Known rows, with every step that occurs
zosab piteda nire: [ 3.37  2.85 -0.44 -1.41 -1.24 -4.41  0.22 -1.22  1.45 -2.18  3.23  0.63
 -0.37  0.86  1.56 -2.55 -0.04 -2.16  2.49  3.34  0.13]
vebib zosab piteda: [ 1.69  0.87  0.35  1.84  0.05 -0.69  0.18 -1.25 -0.42 -0.91  6.00 -2.81
 -0.56 -0.03  1.61 -2.13 -0.21  1.14  1.81  1.86 -0.66]
rado ribi nire vebib zosab: [-1.60 -0.09 -1.02  0.75  1.47  2.32  1.29 -2.32 -1.49 -2.23  0.65 -1.96
  0.14  0.42 -3.38  0.72 -0.04  2.80  0.89  1.83 -1.69]
zosab ribi nire: [ 1.41  0.08 -1.50 -2.32 -1.06 -2.32  0.16 -1.35 -3.74 -3.53  0.68  1.27
 -2.20 -0.61  0.96  1.71 -1.67  2.36  1.09  3.83 -0.63]
vebib zosab: [ 2.01  0.47  0.04  1.01  1.35 -0.34 -0.12 -1.64 -1.99 -1.94  1.52 -3.20
 -2.22 -0.76  0.26 -0.98 -1.83 -0.66  1.60  2.45  0.58]
ribi zosab: [ 1.82 -0.30 -0.91  0.26 -1.41 -2.25  0.28 -2.17 -0.74 -1.89 -2.85 -0.76
 -1.81 -1.59  1.70 -1.06 -3.85 -3.32  1.27  3.89  0.42]
rado ribi: [ 1.98  0.55 -0.95  0.99 -0.58 -0.87  0.23 -1.66  1.59 -1.34  0.58  0.36
 -1.68 -0.05  1.20 -2.19 -1.31 -0.72  1.13  2.92  0.83]
piteda rado: [ 1.72  2.02  0.01 -1.41  0.65 -2.98 -0.14 -0.44 -0.52 -2.14 -2.00 -0.75
 -1.65 -1.62 -1.81  0.50 -1.73 -1.22  2.09  2.86  1.22]
vebib zosab ribi nire piteda rado: [-0.94 -0.43 -0.32 -1.82  0.77 -0.71 -0.20 -0.88 -3.20 -2.70 -4.18 -2.72
 -0.38 -2.01 -3.28  2.62 -0.45  5.12 -0.76  2.97 -1.18]
vebib nire rado ribi zosab: [ 2.57 -1.82 -0.87  1.79 -0.33 -1.00  0.10 -2.24  1.29 -1.69 -5.39 -0.76
 -0.13 -4.18  1.51 -2.44 -3.55 -4.89 -2.17  0.82 -0.17]
nire vebib: [ 2.64  0.37 -0.55  0.56  1.06 -0.65  0.01 -1.53 -2.43 -1.48  0.52  0.88
 -0.92  1.14 -1.72  0.44 -1.06 -1.89  3.61  3.91 -0.85]
zosab piteda rado ribi: [ 0.60  2.67 -0.03 -0.15 -0.62 -2.18  1.03 -0.60  3.12 -0.48  1.99  0.40
  0.44 -0.81  0.65 -2.36  0.97  2.21  0.93  1.77  0.39]
vebib nire rado: [ 5.58 -1.09 -0.16  1.13  0.55 -1.76 -1.10 -1.01 -1.74 -2.27 -1.84 -0.98
 -1.41 -2.94 -0.84 -0.68 -2.63 -4.61  0.51  1.35  0.50]
rado ribi zosab piteda: [ 0.54  0.45 -0.95  1.51 -2.15 -1.69  1.33 -2.39  3.14 -0.44  1.40  0.79
  0.33 -1.01  4.02 -3.93 -1.04 -0.23  0.22  2.75 -0.83]
piteda nire rado ribi zosab: [ 1.13  0.14 -0.89 -1.69  0.18 -3.54  0.67 -2.15  3.03 -2.59 -5.84 -1.12
 -0.27 -2.01  3.08 -2.42 -3.57 -4.90 -1.32  1.34 -0.48]
zosab piteda rado ribi nire vebib: [-1.81  2.12 -0.63 -1.02 -0.11 -0.88  1.96 -0.99  1.01 -1.40  0.98  1.22
  1.92  0.04 -4.24  0.77  1.68  4.28  1.77  2.07 -1.86]
nire vebib zosab piteda rado: [-0.65  2.32  1.13  0.11  2.78 -0.07  0.76 -0.90 -1.24 -0.50  2.70 -2.23
  1.71 -0.01 -2.42  0.01  1.06  2.24  2.57  1.31 -1.83]
nire piteda: [ 3.81 -1.91 -0.53  2.02 -1.22 -1.30 -0.69 -1.21 -0.37 -1.47 -2.67 -0.18
 -1.84 -0.06 -1.77 -0.52 -1.06 -2.46  2.07  4.80  0.31]
nire vebib zosab: [ 0.96  0.36  0.22  1.42  2.61  0.93  0.08 -1.92 -3.21 -1.30  1.07 -2.64
 -0.54  0.69 -1.82  0.23 -0.80 -0.36  2.83  2.29 -1.24]

Rows
[ 3.08 -0.76 -0.38  1.06  0.86 -1.25  0.34 -1.08  1.12 -1.18 -1.41 -0.44
 -1.41 -1.03  1.95 -1.32 -1.96 -1.30 -0.04  0.99 -0.22]
nire rado ribi
[ 1.84 -2.05 -1.64 -0.45 -1.92 -1.72 -0.34 -1.22 -3.20 -2.98 -1.88  0.90
 -1.88 -0.37 -0.99  1.90 -0.57  2.14  0.58  4.67 -1.26]
zosab ribi nire piteda
[-1.73  1.91  0.38 -0.94  1.55  0.04  1.24 -1.04 -2.08 -1.87  2.03 -2.09
  1.79 -0.73 -5.10  2.09  1.04  4.55  2.04  1.62 -1.87]
ribi nire vebib zosab piteda rado
[ 1.16 -0.06 -0.36  0.76 -0.48 -1.51 -0.04 -0.89  2.38 -0.79 -5.18 -0.05
 -0.39 -1.14 -2.61 -0.69  0.10 -0.10  0.28  3.58  0.50]
nire piteda rado ribi
[-0.07  1.81  0.06 -0.98 -0.99 -3.53  0.85 -1.26  1.11 -1.24 -1.22 -0.17
  0.60 -2.52  1.00 -1.38 -1.69 -0.79  1.51  2.85 -0.14]
ribi zosab piteda rado
[-1.15  1.66 -0.85 -1.51 -0.27 -2.30  1.07 -1.87  2.55 -1.44 -5.32 -0.70
 -0.37 -2.72  0.68 -1.39 -2.33 -1.11 -0.50  2.58  0.59]
piteda rado ribi zosab
[ 0.35  2.60  0.97 -0.08  1.44 -1.37  0.32 -0.51  0.14 -0.88  3.20 -2.91
  0.22 -1.35 -0.16 -0.90  0.26  2.26  1.37  1.32 -0.20]
vebib zosab piteda rado
[-2.49  2.43 -0.13 -0.64  0.15 -0.45  1.51 -1.06  1.62 -1.93  2.40 -2.58
  1.04 -1.52 -1.90 -0.47  1.00  5.24 -0.48  0.67 -0.57]
vebib zosab piteda rado ribi nire
[ 2.44 -0.21  0.04  0.08 -0.28 -2.23 -0.69 -0.25 -0.10 -1.22 -5.19 -0.55
 -0.88 -1.35 -3.55  0.51 -0.90 -1.44  1.72  4.42  0.81]
nire piteda rado
[-1.44  0.52 -0.60  1.56  0.71  1.84  1.86 -2.21 -0.52 -1.38  4.37 -0.96
  1.55  0.82 -1.86 -0.49  1.40  4.61  1.24  1.27 -2.69]
rado ribi nire vebib zosab piteda
[-0.26  2.22 -1.22 -0.59 -0.50 -2.42  1.89 -2.88  3.37 -1.12 -0.23  1.66
  2.23  0.95  1.79 -3.23  0.02 -2.33  1.45  2.62 -2.22]
rado ribi zosab piteda nire vebib
[ 2.89  1.36  0.79 -0.47  2.17 -2.99  0.22 -1.13  0.60 -1.92  2.33 -3.11
  0.53 -0.91  1.51 -2.06 -0.97 -2.02  0.26 -0.02 -1.33]
vebib zosab piteda nire rado
[ 0.81 -2.03 -1.71  1.44 -2.47 -0.13  0.34 -1.69  1.04 -2.20 -3.55  0.51
 -1.15 -0.38 -3.12  0.14 -0.55  0.69  0.19  4.28 -0.09]
rado ribi nire piteda
[-1.12  2.17 -0.73 -1.38 -1.81 -2.07  1.44 -0.81  2.35 -1.84  1.52  0.87
  0.44 -1.23 -1.70 -0.27  0.93  4.08  0.26  1.92 -0.02]
zosab piteda rado ribi nire
[ 3.17 -1.16 -0.54  2.38 -1.09 -1.33  0.51 -2.01  2.44 -0.65 -1.23  0.19
  1.02 -3.63  3.13 -3.92 -1.59 -3.06 -1.86  0.34 -1.36]
vebib nire rado ribi zosab piteda
[-0.02 -0.08 -0.86 -1.65  0.73 -0.57  0.05 -1.65 -4.30 -3.54  1.77 -2.01
 -1.75 -1.16  0.84  1.40 -1.54  4.02  0.10  2.35 -1.07]
vebib zosab ribi nire
[ 0.40 -0.45 -0.93 -2.39 -0.83 -2.76 -0.27 -0.44 -2.35 -2.97 -5.10  0.74
 -0.80 -1.80 -3.14  3.03 -0.58  3.65  0.11  4.31 -0.96]
zosab ribi nire piteda rado
[ 1.88  2.60  0.25 -0.76 -0.50 -3.35  0.36 -0.31  0.62 -1.20  1.97  0.42
 -0.11 -0.98 -0.34 -0.79  0.18  0.69  2.26  2.73  0.64]
zosab piteda rado
[ 0.91  2.14 -0.65 -1.10 -0.65 -3.39  1.14 -2.34  1.08 -1.88 -0.61  1.06
  1.60  0.48  0.84 -1.85 -0.95 -3.29  2.67  3.38 -2.08]
ribi zosab piteda nire vebib
[ 1.93 -2.24 -1.37  0.82 -2.25 -1.19 -0.19 -1.34 -1.86 -2.74 -3.47 -0.07
 -1.66 -0.50 -4.06  1.51 -1.39 -0.89  1.49  5.08  0.13]
ribi nire piteda
[ 0.99  2.12 -0.08 -1.21  2.84 -1.12  0.21 -2.11 -1.49 -2.72  0.29 -2.73
  0.25  1.09 -2.18 -0.36 -0.52 -2.15  2.52  2.52 -1.02]
piteda nire vebib zosab
[-0.57 -0.02 -1.58  0.22 -0.20  0.51  1.23 -2.01 -1.08 -2.26 -0.63  1.38
 -0.27  0.76 -3.22  0.87 -0.20  1.46  1.83  3.15 -1.11]
rado ribi nire vebib
[ 0.54 -0.60 -0.65 -1.08 -1.24 -2.10 -0.24 -0.53 -0.74 -2.82 -6.11 -1.02
 -0.86 -1.84 -6.29  2.63 -0.99  0.65  1.05  4.40  0.55]
ribi nire piteda rado
